Each row was made from one small tree. The marks that hang from a mark follow it in brackets, in alphabetical order. Every link used is in the known rows. Write each row's tree.
Known rows
fidur[tabat]: [ 10 -11  -4 -10  16  15  19  -3 -14  10 -43  -8 -17   9  20  13  15  25
  21  14  -4  17   3  -1   3  24 -20 -19  -4   0 -20   0  -2  -5  13  -9
  -8 -37 -23 -26   9]
rudu[dupu[tabat]]: [  1  -3  -5 -14   2  20  19   3 -22  29 -16 -11 -28   2  17   7  15  30
  -9  17   7  21  14  -3  12  18 -21 -26  -1 -13  -8  13  -8   2  -7   1
 -27  -5  -2  -1  19]
tabat[fidur vaba[rudu vege]]: [-31 -18   8  -6  53  63  15  -5 -10  -3 -18  18 -22 -12  13  -5   7  36
  10   3  -6   2  12 -13  -5  26 -28 -42  10 -19 -15   0  13 -40  25  -7
 -21 -29 -19 -51  -2]
tabat[dupu fidur vaba[rudu vege]]: [-50 -15   9   0  58  66  25   2 -18  -9  -6  12 -28  -7  -4 -16  14  30
   7  -3   2   1  23 -11  -7  19 -24 -55  18 -14  -7  -5  12 -20  33  -9
 -24 -31  -3 -80  -7]
dupu[vege]: [ -2   7   3  -8  47  22  12   0 -17 -12 -32  -6 -12   3  32   0  13  29
  -6  11   5   7   8  -7  -5  19 -12 -23   6  -4 -11   7  -4 -31  19  -7
  -7 -15 -39   2  -2]
dupu[tabat]: [  0  -3   0 -19   7  20  25   0 -11  17 -15 -12 -29  -1  19  15  12  25
  13  18   0  15  11  -4  12  25 -24 -22   1 -11 -16   7   2  -7  -9   0
 -14 -10 -15  -2   4]
vege[mobal[tabat]]: [ -9 -21  -7 -12   3  27  22 -11   2  -6  13  17  -6   1  18   5  16  25
  17  14 -13  22 -16  -6   0  13 -24 -33 -18   8 -25 -20   0  -6  13 -13
 -13  -2 -28   3   2]
dupu[tabat vege[mobal]]: [ -8  13 -10 -18   1  24  32   4  -2  11   6   6 -22   1  40   9   3  29
  -5  17  -4  16  13  -5   1   1 -24 -13 -10  -3 -11  -4  -8 -35  12  -4
 -10 -13 -34  13   9]
vege[mobal[tabat[dupu fidur]]]: [-32 -17 -11  -1  34  40  41  -5   5   5  29  17  -7   9   5   6  23  12
  22   9  -1  15 -12  -3   3   1 -12 -49  -9  21 -16 -26   0  25  39 -10
 -17 -10  -2 -54 -12]
tabat[fidur]: [ -7 -12   3  -4  60  30  23  -6  -6   1 -22  -5 -15   4  19  13  19  24
  17  12   1   1  -1  -2   5  16 -11 -38   9  10 -13  -4   8  -1  20 -10
 -18   2  -7 -43 -12]
fidur[vege[mobal[tabat[vaba]]]]: [-23 -29 -15 -10  12  32  38  -2 -29   4  18  18 -10  -1  17   6  15  27
  21   6 -22  17 -12 -19   1   9 -33 -24 -16   3 -29 -19  -3 -10  20 -19
 -30 -46 -45 -10   4]
fidur[rudu[mobal[tabat[vaba]]]]: [ -7 -52  -3 -18  13  49   6   1 -44   3  -3  18   1  -2  -7  -8  26  31
  20  11   3  20  -7  -1  -5  27 -21 -46  -7 -23  -9  -9 -11  12  29  -4
 -27 -49 -51  -5  10]
tabat[dupu[vege] vaba[rudu[fidur]]]: [-36  -8   7   8  44  48  21  14 -29 -16   0  -6 -26   7  12  -1   3  35
 -17   5  12  -3  26 -16 -21  -9 -23 -39  11 -17   5   6  -7 -24  33   0
 -13 -46 -24 -30  29]
rudu[mobal]: [  4 -21   3 -11  17  22  16  -1 -21  -5 -28   6  -6   4  17   1  11  24
   4  16   4   3  10   2 -22  23 -15 -39   1 -14 -17  -6  -3   7  20 -12
 -12  14 -32  -4   3]
rudu[dupu]: [  3  -6   0  -6  24  22  11  -1 -21   4 -22  -5 -13   6  13  -1  18  30
 -10   9   9   8   9  -5  -4  22 -18 -37   3 -15 -10   0  -8  -6   8 -12
 -26  17  -5  -7  18]
fidur[tabat[vaba[rudu[mobal] vege]]]: [-11 -25   0 -15   5  48  12   0 -36   8 -23  30 -13  -6   6 -11   5  37
   3   7  -9  10  24  -1 -20  23 -34 -32  -5 -37 -18   5  -1 -24  26 -10
  -8 -79 -40 -30  19]
mobal[tabat[fidur[rudu] vaba[vege]]]: [-22 -40  -4 -10  40  60   7  -6 -29   0 -13  32  -4 -11   1 -17  23  35
  24   0  -5  21 -12 -10  11  33 -20 -42   6 -13 -13 -12   2 -10  25  -3
 -23 -57 -31 -38 -21]
vaba[rudu vege[mobal[tabat]]]: [-16 -18   0 -16  17  48  10 -15   6 -11  -1  39 -12  -9  11  -8   8  35
   0  12 -17  16   5  -6 -28  29 -36 -30 -13  -7 -34 -20   1 -43  15 -11
   1 -25 -35  -1  -5]
rudu[fidur[tabat vege[mobal]]]: [  4 -16 -24   5   1   4  40   1 -16  17  -2  14 -12  19  33  19  -1  20
  -2  12 -11   3   7  -4 -21 -13 -26 -11 -12  10 -24 -12 -15 -18  32 -18
  -2 -49 -32 -22  14]
tabat[vaba]: [-17 -23  10 -13  25  36  22   0 -21  -4 -15 -11 -15  -3  16   0  13  34
  25   4  -5  12  -4 -15  12  19 -27 -37   3 -13 -11  -6   8 -12  13 -11
 -29  -3 -21 -29  11]
tabat[fidur vaba]: [-20 -24   3  -4  50  44  31  -2 -15   5  -6   3 -14  -1  18   7  16  27
  29   6  -2   4  -8 -14  23  10 -18 -46   6  -1  -6  -4  11   0  24 -11
 -36 -14 -13 -50   7]
dupu[tabat[fidur[rudu vege[mobal]]]]: [-12 -15 -24 -11  26  41  44   5  -9  35  16   4 -21  -1  18  11  18  21
   3  21   0   7  15   5  -5  -1 -21 -21   3 -15 -18 -10  -8 -33  17 -14
 -20 -38 -27 -32  -1]
vaba[rudu[dupu] vege]: [-11  -8   5 -11  34  43   0  -7 -19  -3 -29  11 -19  -5  12 -12  13  38
 -24   8   6   6  30  -6 -30  29 -25 -33   8 -29 -22   6  -3 -45   5  -9
 -13   5 -14 -10  13]
fidur[rudu[dupu[tabat] mobal] vege]: [  4 -20 -25 -13  11  22  17  13 -59  38  -5   6 -13   3   5  -3  23  26
 -34  24  15  15  30   9 -24  16 -15 -23   6 -52 -12   9 -29  -6   9  -7
 -28 -48 -34   9  22]
rudu[dupu[tabat vege] fidur mobal]: [ 10   2 -13   4  -4  10   9  11 -51  15   2  26 -12  12  34   5   0  31
 -46  14  15  11  25   3 -20  -4 -14 -25  -3 -20   9  12 -32  18  17  10
  -8 -32 -22  26  29]
vaba[vege[mobal]]: [-11  -9   6 -15   1  32  20 -10  -3 -10  -4  20 -10   2  25 -10   2  32
  -2   5 -13   8   6  -6 -17  21 -27 -30  -3   4 -29 -18   3 -45  22 -16
  -2  39 -32 -10  -9]
vege[mobal[tabat[dupu]]]: [-26 -21  -6  -8  14  33  34  -5  -3   1  15  11 -12   8   2   0  21  20
  16   9  -3  18  -8  -6  -1   7 -19 -39 -12  16 -21 -23  -3  17  23 -13
 -16  -1 -14 -28  -3]

Which tree is each row?
[-44 -17   6  -1  46  50  27   0 -25   2  -6  12 -22  -4   3 -15  14  21
  15 -10   4   9   4 -12  11  19 -11 -52  18   2  -2 -13   9   4  42 -10
 -25 -21  -6 -81 -24] | tabat[dupu fidur vaba[vege]]
[-12  -1  -6 -13  16  45  16  15 -51  23  -7  -5 -17  -3  16  -9  21  43
 -15  10  18  21  21  -7  15   6 -18 -22   9 -45   9  22 -19 -30  10   6
 -33 -55 -31  10  28] | fidur[rudu[dupu[tabat[vaba] vege]]]
[  5 -39 -19 -12  36  28  11   1 -48   6 -20  21  -2   1  -1  -3  29  21
  -7  21   4  13   6   6 -35  31  -9 -26  -1 -26 -27  -9 -19   5  16 -14
 -10 -66 -60   9  -9] | fidur[rudu[mobal[tabat]] vege]
[ -3 -32  -9  -8  59  44   9  -8 -12   2 -18   8  -8  -2   7   5  33  25
  23  15   5  14 -11   2   4  25 -10 -39   4  -8 -13  -6  -1   0  16  -4
 -16 -51 -18 -25 -13] | mobal[tabat[fidur[rudu]]]
[-20  -5 -21  -6  11  19  50   5 -19  23 -11   1 -17  15   8   7  17  12
   8  11  -5  11  12  -2 -10  -2 -18 -18  -7   9 -26 -19 -10  -6  37 -27
  -5 -45 -23 -49  -2] | fidur[tabat[dupu] vege[mobal]]
[  4 -14 -24   7   2   3  19  10 -59  31   2  22 -19  15  23  13   2  23
 -39  21   9   9  28   2 -23  -6 -22 -23   1 -26  -6  11 -32  25  10  -2
 -15 -40 -17  11  19] | rudu[dupu[tabat] fidur[vege] mobal]
[ -8  10  -8  -4  22  24  26   0 -16  -1  -1  13   0   9  32  -3  11  29
 -29   7   5   7  12  -8 -10  -2 -15 -29  -6  -7  -4  -7 -14 -30  25 -14
 -15  11 -26  10  24] | rudu[dupu[vege[mobal]]]
[ 13 -18 -26  15   8   1  22   7 -59  30 -27  22  -6  24  14  15   7  21
 -29  14   7   7  22   7 -30  -4 -19 -20  -8 -17 -12   5 -32  25  32 -11
  -5 -79 -33  -9  23] | rudu[dupu fidur[tabat vege] mobal]
[ 10 -25 -20   9   8  -1  23   6 -47  23 -28  21 -11  20  21  19   5  19
 -11  17  -3   2  17   4 -29   2 -16 -17  -5 -10 -20  -1 -22  15  29 -13
   5 -69 -43 -19  11] | rudu[fidur[tabat vege] mobal]
[-14  18 -19  -2  23  29  32   7 -12  28  29  19 -15   7  34  13  10  25
 -17  12   6  16  15   0  11 -10 -13 -24  -7  -5   3   2 -15 -18  26   0
 -26 -25  -5 -10  14] | rudu[dupu[tabat[fidur] vege[mobal]]]
[ -1   3 -10   1  75  41   5   4 -24   4 -26   4  -2   4  21  -2  28  30
 -21  11  24   4  14   1  -5   5  -3 -35  17 -24   6   4 -15 -23  30  -6
 -21 -33 -26 -16   4] | tabat[fidur[rudu[dupu[vege]]]]
[-26 -28  -2  -5  32  47  18  -8 -25  -2 -12  38  -9  -7  17  -6  16  29
  26  -4 -12  23 -14 -13  20  31 -21 -44  -1   6 -18  -9   8  12  26  -2
 -19 -45 -21 -41 -29] | mobal[tabat[fidur vaba[vege]]]
[-14 -34 -18  -6  34  31  16   6 -55   9  -8  12  -4   8 -14 -10  34  17
  -9  14  12  12  16   7 -34  19  -3 -41   5 -26 -21 -12 -23  18  30 -12
 -11 -69 -45 -15 -14] | fidur[rudu[mobal[tabat[dupu]]] vege]
[  3   1  -5  -7  46  34   2   6 -34   1 -30  -7  -4   4  15  -9  25  34
 -31  13  24   8  20   0 -15  14  -9 -26  14 -30  -1   8 -19 -35  17  -6
 -17 -19 -33   9  21] | fidur[rudu[dupu[vege]]]
[-23   5  -5  -8  39  37  31  10 -21  18   1   4 -24  -4  33  15   9  31
   9   9  -2  17   6 -12  34   6 -17 -26   3  -8   4   9   0 -13  20   6
 -27 -60 -17 -29   2] | dupu[tabat[fidur vaba] vege]
[-38 -20  14   4  17  50  15   5 -27 -15  -6   9 -30   1  -2 -12   1  37
 -11  -1   4  -1  20 -14 -29  11 -34 -47  16 -17  -8   4   0 -23  30  -3
  -8 -19 -10 -45  13] | tabat[dupu vaba[rudu[fidur] vege]]
[ -5   4 -11  11   9  14  19   2 -17  -6  12  17  -1  18  41   3  -1  31
 -38   6   8   4   9  -8 -24 -20 -20 -25  -5  -3   0  -6 -19 -23  33  -6
 -10   7 -29  13  31] | rudu[dupu[vege[mobal]] fidur]
[ -6   5  -1 -15  12  39   6  -1 -22  16 -13  14 -35  -9  14 -10  10  39
 -29  13   3  17  35  -4 -13  34 -35 -28   8 -42 -17  17  -7 -32 -14   2
 -15 -21  -6  -1  18] | vaba[rudu[dupu[tabat]] vege]
[-27   7  -2  -6  24  32  36   4  -6 -11   9  -3 -13   9  23  -5  12  23
  -8   6   7   6  14  -6 -13  -7 -11 -33   1   7  -9 -16  -7 -29  39 -15
 -10   1 -28 -24   0] | tabat[dupu[vege[mobal]]]
[-45 -24  -1   1  40  51  22  -3 -36  -3  -6  31 -17  -3  -1 -17  21  22
  22  -9  -4  23  -6 -12  18  24 -16 -53   6   9 -13 -17   4  21  32  -3
 -23 -43  -7 -58 -36] | mobal[tabat[dupu fidur vaba[vege]]]
[-14  12 -14  -8  30  31  41   2   3  16  19  10 -18   1  38  14   4  24
  -1  13  -3  12   6  -4  15  -8 -16 -19  -6   5  -6  -6  -4 -29  24  -3
 -14 -23 -22 -21  -7] | dupu[tabat[fidur] vege[mobal]]
[-20 -12   5 -20  -6  37  22   1 -31  19 -12   7 -29  -8  20 -11   2  34
  14   4 -11  22  10 -14  17  31 -35 -27   5 -20 -16   6   3 -28   2   2
 -21 -19 -17 -20   0] | dupu[tabat[vaba[vege]]]
[  3 -12   3   8  29  29  -2  -1 -12  -5 -15  -2 -20  10  14   7   8  34
 -28  17  11  -3  25  -5 -33   4 -33 -38   8 -24  -4  10 -10 -15   5  -5
 -16  -2  -2  -8  42] | vaba[rudu[dupu fidur]]
[-25 -22 -23   6  57  24  30   4 -41   9  -1  27  -7   8  -5   6  28   6
   0  14   4   7   9   4 -11  15   2 -46   5   7 -19 -18 -15  48  37 -12
 -16 -73 -23 -42 -31] | rudu[mobal[tabat[dupu fidur[vege]]]]
[ -4   3 -12 -11  56  42  18   7 -15  19 -10   0 -20  -3  25   7  18  30
  -4  19  12  10  17   4   9  10  -9 -21  13 -20   0  13 -10 -30  15   5
 -13 -59 -28 -14  -3] | dupu[tabat[fidur[rudu]] vege]
[-36 -16 -15  -3   7  30  61   9 -28  25   7  -1 -16  10   4   0  14  19
  17   1 -11  15   9 -10   2 -14 -24 -25  -7  -2 -15 -19  -6  -4  47 -27
 -23 -65 -26 -58  10] | fidur[tabat[dupu vaba] vege[mobal]]
[-25 -22   7 -17 -16  45  25  -6 -18  -3   8  20  -7  -3  22 -14   1  36
  10  -2 -16   9  -1 -17  -1  13 -36 -37  -6   0 -20 -19   6 -46  24 -15
 -17  14 -37 -24  -1] | tabat[vaba[vege[mobal]]]
[  7  -9 -10   4  -5  12  15   6 -25  25  -3   0 -27  12  28  15   5  33
 -18  17   9  17  13  -3  -3   2 -23 -27   1 -10   1  15 -17  12  -4   6
 -21  -7   5  -1  25] | rudu[dupu[tabat] fidur]
[  1   1  -8  -1  32  18   9   6 -44  -2 -19  14   2  10  27  -4  12  26
 -34  10  17   7  20   3 -20  14  -4 -34  -1 -20  -1   3 -21  -8  29  -8
 -11  -6 -39  14  17] | rudu[dupu[vege] mobal]
[-40 -32  -2  -9  -1  47  43  -1 -15   0  27  10 -11   4   0  -8  20  24
  27   2 -12  23 -15 -14  10   1 -27 -49 -14  11 -13 -22   1  15  33 -13
 -31 -25 -20 -35   7] | vege[mobal[tabat[dupu vaba]]]
[-24 -14  -1 -10  17  45  29   1 -26  23  -2  20 -29 -10  20   1   8  32
  17   3  -6  18   2 -11  29  24 -24 -32   8  -6  -9   4   6 -12  11   1
 -22 -31 -15 -45 -18] | dupu[tabat[fidur vaba[vege]]]
[-33 -29   3  -7  24  41  27   1 -28  -2   0  -6 -18   3  -6  -4  28  24
  27   2  -1  23  -6 -14  17  22 -19 -45  -1   5 -11 -13   3  32  23  -6
 -30 -42 -10 -34  -1] | mobal[tabat[dupu vaba]]
[-16 -17  -3   1 -22  26  15   8 -51  23  -6  22 -26   4  26  -6  -3  38
 -18   4   0  21  12 -16   5   6 -35 -31   2 -23  -1  12 -12  -5   8   8
 -23 -10  -8 -11  12] | rudu[dupu[tabat[vaba[vege]]] fidur]
[-13 -22 -19  -5  49  42  37  -1  -8   7   1   4  -5   3  15   4  19  19
   2  15   2  -7   7   2 -18  -7 -16 -30   7 -11 -20 -16  -4 -40  34 -25
 -19 -21 -36 -37  -3] | tabat[fidur[rudu vege[mobal]]]
[ -7 -23  -2   2  -4  25  15   1 -35  11 -26  24 -16  10  19   0  -4  36
  14   0 -10  17   2 -13  -1  10 -31 -23  -3   3  -9   3  -3  -6  31  -3
  -5 -41 -28 -34   8] | rudu[fidur[tabat[vaba[vege]]]]
[-12   8  -1   8  33  26  20   8 -14  -3 -24   2 -25  16  12  13   8  28
 -17  14  15   5  32  -1 -28  -6 -21 -18   5 -10   0  12 -16 -17  34  -1
   8 -89 -18 -33  23] | vaba[rudu[fidur[tabat[dupu[vege]]]]]
[  9 -27 -20 -12  22  22  21   5 -45  24 -36  10  -6  10   2   6  21  22
  -3  18   7   7  22  12 -31  18  -8 -17   0 -31 -22   0 -22  -6  26 -17
  -3 -71 -54 -19   7] | fidur[rudu[mobal] tabat vege]
[-39 -17   0 -11 -18  45  40   2 -23  10   2  18 -14   5   5 -16   5  24
  19  -7  -9  19   7 -10   4   3 -32 -33  -7   6 -16 -18   0 -15  44 -17
 -14 -29 -20 -65   1] | fidur[tabat[dupu vaba[vege[mobal]]]]
[-13 -16 -10  -1  17  33  10   5 -64  -1   1  34   8   2  14 -11  21  31
 -20   5   4  27   4  -9   0  14 -11 -37 -12 -17   1  -1 -19  23  34   1
 -28 -67 -48  13  18] | rudu[dupu[vege] mobal[tabat[vaba]]]
[  6 -26 -12   4  25   5  23   5 -44   1 -18  13  -8  13  21  14   3  21
 -21  19   1  -6  11  -1 -38   7 -17 -29   2  -8 -19   0 -18   3  26 -13
  -3 -14 -38  -4   5] | rudu[fidur[vege] mobal]
[ -4 -18 -10   5  15  13  31   0 -14   2   7   9 -11  15  30  12  -3  24
 -13  14 -10  -7   3  -7 -30 -12 -27 -26  -4   2 -21 -16 -12 -23  26 -21
  -8   7 -30 -12  10] | rudu[fidur[vege[mobal]]]
